Each row was made from one walk, in order. Every step used is in the known rows, and no mark comes twice. Write each row's walk.
(in the rows, 128 means zero)
Known rows:
lemebas/vinabo/nivog: [ 67 118 106 115  66  95  96 117 158  93 111 131 136 132 165 161 149 130
 148  87 143 202 125 170  94 117 113 124]
lopok/rusefe/vinabo: [ 67  72  89  86  76 133 134 111 109  95 123 115 144 119 183 126 123 129
 143 114 140 153  90 135 104 154  88 104]
sefupip/nivog/lopok: [110  97 125 103  99 152 107 129 133  69  78 121 133 134 153 141  91 146
 143  66 145 172 118 149  76 150 105 101]
vinabo/rusefe/lopok/nivog/desog: [ 97 111  88 105 112 133 110 117 110 129 114 112 161 133 190 106 160 146
 162 115 154 159 126 156  60 128 136 122]
vinabo/rusefe/lopok: [104 106 112  94 111 107  90 124 109 134  98 109 157 148 181 135 157 136
 154 122 132 170 121 164  64 128 120 111]
vinabo/nivog/desog: [ 73 106  98 138  94 146 147 121 157  87 125 124 133 115 180 155 145 130
 150  88 135 195 115 154 102 129 105 137]
rusefe/lopok/lemebas/vinabo/nivog: [ 96 109  68 140  63  83 102 145 117 129 110 118 150 120 164 168 157 141
 159 110 127 211 107 177  71 114 110  92]
lopok/lemebas/vinabo/rusefe: [119 137 126  99  81  96 107 108  92 133 110 118 163 109 159 144 136 151
 151 115 153 178 129 149 104 116 100  97]
desog/nivog: [104 110 140  82  70 130 121  99 124  80 115 162 121 147 183 145 156 102
 134  90 135 176 121 159  79 122  81  94]
suni/sefupip: [ 79  90 115 117  78 135 131 113 121  81 116 165 148 141 179 139 143 151
 135 109 117 142  93 131  86 120  83 129]
sefupip/nivog/desog: [ 90 100 113 123  78 183 151 109 121  84  98 128 136  98 156 156  97 136
 153  76 161 166 101 177  98 135 114 113]
lopok/rusefe/vinabo/nivog: [ 56  59  72 100  75 130 122 131 132  96 131  98 129 117 184 139 133 131
 135 116 143 181  90 136 112 145  88 116]
nivog/rukug: [ 82 110 128 105 103 119 128  93 141  85  90 150 142 151 187 150 123 133
 180  94 131 156 126 161 109 135  75 114]
vinabo/nivog: [ 76  95 106 118  94 120 112 128 155  80 116 133 117 128 174 156 143 128
 139  92 129 202 125 144  95 124  93 127]
rusefe/lopok/nivog: [ 84  95  76 107  91 116 104 120 119  92 107 150 140 141 179 114 154 135
 159 100 137 165 117 147  36 128 116 101]
lemebas/vinabo: [ 80 130 126 101  68 106 107  93 133  94 104 145 150 133 163 150 139 126
 155  90 141 169 119 167  87 127 111 111]
rusefe/lopok/lemebas/vinabo/nivog/sefupip: [111 128  74 139  69  96  97 157 103 126 128 124 138 113 178 173 166 139
 145 112 112 202 108 189  85 111 115  94]
desog/nivog/sefupip: [123 133 144  77  79 151 113 115 109  74 135 171 107 136 203 148 170  98
 113  94 118 164 122 175 100 123  88  96]
lemebas/vinabo/rusefe: [ 95 135 138  82  85  99  89  96 122 122 102 119 160 139 169 139 147 138
 150 105 154 171 134 168  95 124 125 121]
suni/sefupip/nivog/rukug: [ 78  75 109 114  73 154 124 119 125  81  83 153 143 141 174 160 104 164
 156 101 143 140  91 174 109 118  78 117]
vinabo/nivog/sefupip: [ 97 118 110 115 106 137 105 139 140  76 137 139 103 120 192 160 158 124
 117  94 112 190 127 159 112 124  99 132]
suni/sefupip/nivog: [ 84  77 107 112  66 161 124 124 115  78  98 156 138 123 161 153 110 159
 131  99 142 147  87 155  88 116  91 118]
sefupip/nivog/lopok/rusefe: [101  73 109 114  76 164  97 133 132  80  94 105 133 129 165 124  87 142
 146  76 149 164 104 150  74 154 107  98]
lemebas/vinabo/rusefe/lopok: [ 95 128 114  93  83  88  77 113 117 137  96 111 170 149 170 143 161 136
 159 118 145 176 120 191  70 122 138 112]
nivog/lopok/rusefe: [ 99  89 118 118  90 133 106 120 140  83 114 117 149 151 191 105 121 130
 150  88 117 153 109 120  70 160 100 110]
sefupip/nivog/rukug: [ 89  91 122 101  86 154 117 108 133  83  71 137 125 130 163 167  88 145
 173  84 159 163 117 187 107 131  84  99]
sefupip/nivog: [ 93  93 118 100  78 160 118 116 119  79  89 138 122 112 149 156  96 135
 143  81 156 173 113 167  87 130  99 100]

Write each row's walk:
[112 105 101 132 111 106 113 151 146  86 112 115 130 132 173 144 131 149
 140  81 118 208 124 115  95 136  82 110]
vinabo/nivog/lopok/lemebas
[ 85  82 102  88  99 126 120 127 127  84 112 103 156 148 185 112 122 138
 144  95 127 153  97 117  92 175  97 109]
nivog/lopok/rusefe/vinabo
[ 99 130 104  91 105 153 109 113 105  64 138 169 114 121 194 109 148 133
 125  87 134 149 136 131  83 126 104 113]
lopok/nivog/sefupip
[ 97  99  86  92 117  99 132 153 126  80 108 100 137 128 171 147 130 161
 133  93 131 202 109 111 119 152  72 111]
rusefe/vinabo/nivog/lopok/lemebas
[ 98 107 140  81  78 124 120  94 138  82  99 162 125 165 199 154 148 107
 163  94 137 168 125 180 100 122  65  94]
desog/nivog/rukug
[104 118  84 128  63  86 110 127  99 131 104 131 162 122 161 159 146 142
 167 110 124 184 101 172  65 121 110  82]
rusefe/lopok/lemebas/vinabo
[113  92 132  95  66 133 104 116 136  82 125 131 133 163 203 114 146 107
 139  84 125 164 112 142  67 148  91  93]
desog/nivog/lopok/rusefe
[ 77  98  95  83 120 106 122 143 150  71 103 104 133 149 175 144 137 150
 132  88 130 196 113 121 111 158  89 124]
rusefe/vinabo/nivog/lopok
[ 62  89  86  83 104 112 133 133 136  78 111 117 126 127 171 159 140 139
 130 102 141 196 109 138 117 140  84 124]
rusefe/vinabo/nivog
[ 91 115  65 156  63  98 131 142 119 134 116 111 159 110 171 167 156 145
 167 108 134 205 100 184  80 118 121 100]
rusefe/lopok/lemebas/vinabo/nivog/desog
[135 132 139  93  65 100 106 120 119  91 109 142 146 150 179 138 148 127
 142  80 133 185 123 151  82 129  84  78]
desog/nivog/lopok/lemebas/vinabo
[ 83  85 103 133  62 185 151 118 118  81 104 148 151 110 167 153 113 157
 142  97 147 143  80 166  97 123 104 127]
suni/sefupip/nivog/desog
[101  84 110 111  83 154 114 138 129  69  89 139 145 146 165 140 106 168
 131  83 130 149  93 139  81 134  97 119]
suni/sefupip/nivog/lopok
[ 70  80  72 100  86 143 116 140 117  88 147 107 120 110 199 142 143 128
 117 116 128 173  92 150 128 146  93 118]
lopok/rusefe/vinabo/nivog/sefupip
[134 142 133 102 104  92  93 123 111 119 100 106 169 139 167 125 133 161
 152  93 136 176 133 131  92 140 104  99]
nivog/lopok/lemebas/vinabo/rusefe
[124 109 106 105 104 105 102 134  83 149 106 108 162 126 173 142 149 147
 153 132 131 176 119 153  74 121 103  94]
vinabo/rusefe/lopok/lemebas
[135 122 123  97  88 127  88 134 108 112  83  94 155 121 148 142  94 165
 148  85 167 184 124 158  94 133 112  88]
sefupip/nivog/lopok/lemebas/vinabo/rusefe
[111 137 101 123  72 108 110 138 110 102 137 134 125  97 173 165 150 143
 129  97 128 198 123 166 118 111  94 104]
lopok/lemebas/vinabo/nivog/sefupip
[ 58  89  90  83 112 106 131 127 146  82  96 117 130 141 185 171 136 144
 157 104 143 187 113 153 136 140  71 124]
rusefe/vinabo/nivog/rukug
[ 92 108  73 140  69  77 103 140 127 130  97 120 154 134 176 174 148 149
 183 114 127 204 111 191  87 112  97  92]
rusefe/lopok/lemebas/vinabo/nivog/rukug
[ 88 126  95  85  83  93  71 113 116 132 101 118 164 146 176 117 163 144
 158 112 163 170 134 177  57 118 143 111]
lemebas/vinabo/rusefe/lopok/nivog
[ 88 134  90 104  82 110  99 106 120 134 106 110 176 137 183 113 165 141
 169 106 166 166 126 182  64 120 155 120]
lemebas/vinabo/rusefe/lopok/nivog/desog
[ 82  55  84 100  69 158 121 141 113  80  99 112 155 138 177 130 100 170
 128 102 143 138  68 137  96 151  91 112]
suni/sefupip/nivog/lopok/rusefe/vinabo
[ 81 106  71 124  89 139 134 113 120  97 117 142 153 129 188 112 151 133
 170  93 140 160 111 156  47 134 129 113]
rusefe/lopok/nivog/desog
[ 98 106  93  86 111 111  85 121 108 122 109 119 154 146 184 105 159 147
 151 118 149 161 133 148  52 124 126 112]
vinabo/rusefe/lopok/nivog
